What can hang from each mark:
Q722: Q523
Q171: Q507
Q837: Q507 Q523
Q787: Q507 Q523
Q523: Q171 Q475 Q787 Q883
Q507: Q171 Q787
Q940: Q507

Every row comes from one small tree of marks. The marks that hang from a mark follow it in brackets, in the order of their numbers. Every link used is in the known rows. Which tree was each row made from?
Known rows:
Q523{Q171{Q507{Q787}} Q475 Q883}: [-24.5  -4.4   5.2  -8.4  -4.1 -15.5 -10.1  31.0  15.1  -6.0  -9.1 -20.1
  -7.8   0.3   1.8  13.0 -11.8  -9.7 -29.8   5.8]
Q523{Q787{Q507} Q883}: [ 12.0 -22.6   1.3 -14.6 -22.9 -12.2 -24.6   7.8   1.9  13.2   6.2  -8.1
  -8.7  19.8  12.1  10.0 -19.8 -24.1   9.2   5.8]
Q507{Q171 Q787{Q523{Q883}}}: [-24.3  -7.3   7.1   5.5  -1.6  -7.2  -8.1  15.8  -2.3 -19.7 -25.9 -15.3
   1.7 -15.0  -0.5  17.4 -14.7 -34.4  20.8 -51.2]
Q171{Q507{Q787{Q523}}}: [-11.7  -1.3  -8.6  18.2  18.5  -7.5   3.9  20.3   3.0 -10.8 -13.6 -20.1
  -6.1   2.3  -5.6   5.5 -11.0   8.1  24.4 -41.6]
Q940{Q507{Q171 Q787{Q523{Q883}}}}: [ -6.8 -19.1  18.3  19.5  -2.6 -15.5  -3.5  22.7  -4.3 -29.7 -14.2 -18.2
 -15.8  -4.4  -8.8   5.2  -8.1 -29.0   6.3 -45.2]
Q837{Q507{Q171} Q523{Q475 Q787 Q883}}: [ -3.1  16.3  -8.5  31.9   7.2   1.6  -7.9  36.0  31.2  16.6   0.9   7.6
   5.0   0.0  23.0  -3.5  -7.9 -23.5  15.9 -34.5]
Q171{Q507{Q787}}: [ -2.0 -15.1 -15.9  -1.4  12.6   2.3  -6.5  11.9  11.8 -11.8 -11.4 -13.3
   0.9  13.7   6.4  -1.9 -10.5   6.3  19.0 -20.9]
Q523{Q475 Q787{Q507}}: [ 14.9  -3.6  -5.4  -4.8  -1.6   3.0  -1.8  14.1  18.2   6.1  16.2   4.0
 -12.6  22.7  -9.2  -1.5 -10.9   9.2  12.7   7.9]
Q787{Q523{Q171{Q507} Q475}}: [-19.1  14.8   9.1   9.5   2.8 -22.3  21.6  37.9  -7.5  -1.0 -10.7 -16.2
 -23.7  -5.8 -13.4  18.2   7.4  23.5  -6.1 -34.9]
Q787{Q507 Q523}: [  7.1  -9.9   9.5   2.5   2.2 -12.7   6.4  13.3 -22.2  -4.7  -7.5 -12.6
 -22.9  15.8  -7.7  13.6  -4.6  12.0  45.0 -37.6]
Q837{Q507{Q787{Q523}}}: [ -8.5  -5.7  -4.6  15.8  19.4  -1.4  12.1  23.9  13.9  -9.3  -6.6 -18.9
  -9.8   9.4  -0.8  -1.9 -15.4   1.2  49.1 -35.7]
Q523{Q171}: [ -7.9 -19.8   3.3 -41.8 -19.5  -5.4  -2.1  10.8  -2.9  -7.5 -17.6 -10.5
 -13.6   0.5  12.6  16.5   1.8   4.5  19.9 -32.5]
Q171{Q507{Q787{Q523{Q475}}}}: [-20.1  12.8  -6.4  28.5  26.9  -2.1  16.6  31.4  10.9 -12.5  -4.3 -15.5
  -7.2   5.0 -17.9   4.3 -10.6  16.0   7.5 -26.2]
Q837{Q523{Q475}}: [-11.8   4.2 -10.3   7.2  16.4  19.8   6.5  19.7  10.2   1.2  -7.4   3.9
   0.8  12.9  12.1   3.6  -6.8  17.5  31.7 -43.0]
Q837{Q523{Q171 Q787}}: [ -1.5   2.4 -14.7 -18.4 -10.2   3.2 -25.4  12.9  27.1  13.1  -9.3  -0.8
  -1.4 -13.5  23.9   1.6  -0.2   0.4  28.1 -50.4]
Q722{Q523}: [ -2.2 -26.5 -12.3  -3.1 -13.8   9.4  15.2  11.8  -8.0  -1.5 -16.6 -13.5
 -13.4   4.0  10.2   0.0  -1.2   4.9  27.5 -49.9]
Q507{Q171 Q787{Q523{Q475}}}: [-21.9  12.9  -0.5  16.1  19.5   9.2  13.8  21.0  13.4 -26.8 -16.5  -2.7
  -3.2 -11.4 -20.9   4.4  -7.2  -0.9  25.1 -49.4]
Q837{Q507{Q171 Q787} Q523{Q475 Q883}}: [-12.8  10.4  -3.0  32.7  26.2   8.4  -8.0  33.3  28.6  -5.1 -11.1  -0.5
   5.7   2.4  18.7  -6.0 -10.6 -19.1  28.1 -37.1]
Q523{Q171 Q475}: [-15.4  -6.7   6.1 -30.2 -11.2   0.1  10.5  20.6   5.4  -6.8  -8.0  -5.9
 -15.4   3.6  -0.9  14.6   0.4  12.5   2.3 -16.5]
Q940{Q507{Q171 Q787{Q523{Q475 Q883}}}}: [-14.8  -5.8  20.1  30.3   5.4 -10.6   8.9  33.1   5.2 -29.7  -7.0 -13.0
 -15.8  -2.7 -20.6   4.2  -9.1 -19.7 -10.1 -29.8]
Q171{Q507{Q787{Q523{Q475 Q883}}}}: [-30.5   6.4   2.3  29.4  15.4 -12.0   7.6  36.4   3.4  -5.8  -5.7 -24.1
  -5.1   4.5 -10.1  15.7 -21.0  -9.4 -13.4 -13.2]
Q787{Q507 Q523{Q171 Q475 Q883}}: [-16.3   1.2  29.0  -3.8 -13.3 -29.6   2.0  31.8 -19.4   2.1  -5.6 -17.8
 -31.5   3.4 -11.1  28.9  -3.8  -5.7  -3.1 -10.7]

Write each row's tree:
[-37.5  -1.4   4.2  10.8   7.5   0.2   7.1  25.8   8.6  -8.6  -7.1 -20.4
  -4.1   2.0 -10.5  19.8 -26.6 -19.3   1.1 -13.3] : Q507{Q787{Q523{Q475 Q883}}}
[ 16.4   0.7  -0.7  12.3  -6.5  -5.9 -39.7  10.4   7.6  12.0  -7.8   7.1
   0.6  -1.4  23.0   1.7  -4.2 -27.2  30.9 -44.8] : Q837{Q523{Q787{Q507{Q171}} Q883}}
[-15.8   2.0  -0.1  -9.0 -23.3 -22.8 -10.5  34.0  16.0  16.8   1.8 -13.0
  -8.9  -3.4   6.1  16.0  -8.2 -14.9 -41.6   7.5] : Q523{Q171{Q507} Q475 Q787 Q883}
[-13.2  -5.9   1.9  -0.1   4.7  -6.9 -26.1  27.8  24.6   4.9 -13.8 -19.0
  -4.9  -1.5  34.6   2.1 -10.9 -17.9  30.5 -30.5] : Q837{Q507{Q787} Q523{Q171 Q883}}
[ 14.9 -26.5   3.4   0.0   2.9   4.6  -5.7   8.0  12.5 -37.7 -10.4  -4.0
 -10.3   7.5  -5.0 -13.4   0.7  -3.2  21.7 -37.9] : Q940{Q507{Q171 Q787}}
[  3.6   6.3  -3.9  17.2   1.7  -0.6 -24.0  21.4  17.1  21.6  13.1   1.8
  -4.3  16.2  12.1   4.2 -15.8 -11.3  10.2  -7.4] : Q837{Q523{Q475 Q787{Q507} Q883}}
[ -3.7 -14.6  18.5   3.6 -10.0 -22.2  -2.1  19.0 -30.0   3.1  -8.5 -19.9
 -19.5  15.6   1.5  24.6 -14.3 -14.0  24.2 -25.0] : Q787{Q507 Q523{Q883}}
[  8.6 -17.6  10.2 -31.4 -35.0 -24.9 -33.0  11.5   3.6  13.1   1.2 -12.2
 -18.2   3.6  11.1  15.6  -9.5 -24.2  -1.8   3.6] : Q523{Q171 Q787{Q507} Q883}
[  0.4  -4.5 -13.5  14.5  -1.9  -2.8 -17.5  26.9  23.8  28.2   2.3  -7.6
   3.6  10.1  39.1  -1.4 -18.1 -24.9  31.1 -28.2] : Q837{Q507 Q523{Q787 Q883}}
[-22.7  -7.2   0.6  18.1   6.1 -18.3  -5.5  25.4  -4.6  -4.1 -15.4 -28.0
  -2.8   0.6   2.8  16.1 -19.6 -18.5   3.4 -28.5] : Q171{Q507{Q787{Q523{Q883}}}}
[-14.0  -9.0  -0.3  -7.9 -15.6   2.1  19.1  25.4   2.7  -1.6 -13.4 -12.8
 -25.8  -8.4  -2.9   4.2   8.4  14.6  -0.2 -35.1] : Q722{Q523{Q171 Q475}}
[  4.9 -13.0   8.4  18.5   9.4  -5.6   6.4  16.9   3.6 -36.5 -13.1 -10.6
 -17.3  -5.0 -16.7  -5.3   0.8  -1.9  27.0 -58.3] : Q940{Q507{Q171 Q787{Q523}}}
[-22.7  -9.2  25.0   7.1  -6.6 -20.7   3.5  37.3   9.5 -20.4  -1.4 -26.7
 -30.1  -4.4 -18.8  11.5 -10.2 -11.6 -25.1  -9.1] : Q940{Q507{Q787{Q523{Q171 Q475 Q883}}}}
[ -3.8   9.1  -8.3  -9.4 -11.3 -12.2  -1.1  28.8  24.2  10.0   4.5  -5.2
 -11.4  -1.7  -3.4   3.6   1.6  11.6 -21.0  -5.0] : Q523{Q171{Q507} Q475 Q787}
[ -8.3   9.3   3.7  30.3  14.0   0.9   3.4  37.7   8.1   5.3 -11.8   3.2
   0.6   6.4  24.4   3.5  -2.1 -14.0  26.0 -45.3] : Q837{Q507{Q171} Q523{Q475 Q883}}
[-11.0 -26.4  14.0  14.1  -3.8 -14.0  -0.5  23.7  -1.8 -19.4  -5.8 -28.6
 -19.0   9.3  -5.9   7.5 -19.0 -20.3   3.1 -24.2] : Q940{Q507{Q787{Q523{Q883}}}}
[ -8.5  -7.8   7.3  -2.9  -6.8 -15.8 -13.7  32.6   3.8  14.8 -14.2 -14.9
 -10.6   2.3  41.5  12.5  -1.5 -12.8  29.1 -39.8] : Q837{Q507 Q523{Q171 Q883}}
[  4.3  -6.0  19.7 -15.3  -8.8 -24.9  -0.5  16.1 -19.5  -4.1 -12.1 -15.3
 -32.5   0.9  -6.7  18.3   6.0  12.5  33.6 -38.7] : Q787{Q507 Q523{Q171}}
[-14.5 -22.7  23.5  -3.2 -16.4 -26.2  -8.5  27.1   0.2 -19.9  -9.6 -32.0
 -27.9  -6.7  -6.1  12.4  -9.2 -18.7  -7.7 -24.3] : Q940{Q507{Q787{Q523{Q171 Q883}}}}
[ -4.3   7.4  21.0  -2.1  -0.5 -19.1  11.6  26.5 -11.5  -4.9  -2.6 -10.5
 -34.9   3.7 -19.7  17.8   4.4  21.1  17.1 -24.0] : Q787{Q507 Q523{Q171 Q475}}
[-21.3  -3.4   1.7 -16.8  -1.5  -7.5  -3.9  14.3   8.7 -16.7 -19.5 -20.4
 -14.0 -15.8  -5.7  12.9  -5.3  -0.1  26.4 -44.2] : Q507{Q787{Q523{Q171}}}
[  0.8 -13.9  -4.7  -0.4 -17.6 -14.4   7.7  24.6  -9.9   3.7 -20.0 -20.6
 -24.6  -8.3  10.8   1.4  14.6  14.2   2.4 -49.0] : Q722{Q523{Q171{Q507}}}
[-12.6  -0.3  -6.1  11.7 -27.3 -21.6  -1.0  39.1  14.3  21.6  -2.6 -19.5
 -20.2 -15.2   3.8   5.8  -0.7 -12.9 -45.1 -10.3] : Q722{Q523{Q171{Q507} Q475 Q787 Q883}}
[-29.5 -14.5   3.1  -0.2  -1.2  -5.8  -5.5  15.8  -0.4  -9.4 -16.4 -24.5
  -1.7  -1.2   1.7  19.8 -26.0 -26.4  17.2 -29.5] : Q507{Q787{Q523{Q883}}}
[-26.3   4.8  -4.0  10.1  18.9  10.8  16.5  21.4  15.8 -16.2  -6.0 -12.2
  -5.7   1.9 -19.6   7.4 -16.9   7.6  21.9 -26.7] : Q507{Q787{Q523{Q475}}}
[ 10.8   1.2   4.0 -21.6 -14.6  -8.8 -10.3  17.3  20.0   5.6  12.0   0.5
 -22.5   8.0 -11.4   3.5  -0.5   9.8   2.1   6.2] : Q523{Q171 Q475 Q787{Q507}}
[ -0.2  -5.3  12.5 -20.9 -26.3 -20.1 -20.2  21.7  12.2  12.6   9.6  -6.7
 -20.4   7.1  -1.1  14.8  -9.5 -15.7 -18.7  19.9] : Q523{Q171 Q475 Q787{Q507} Q883}
[-30.2   7.9  18.8   9.7  -8.9 -32.8  11.0  44.1 -14.9   4.8 -12.0 -24.2
 -21.1  -6.8  -4.3  30.5  -1.2  -3.1 -26.5 -23.6] : Q787{Q523{Q171{Q507} Q475 Q883}}
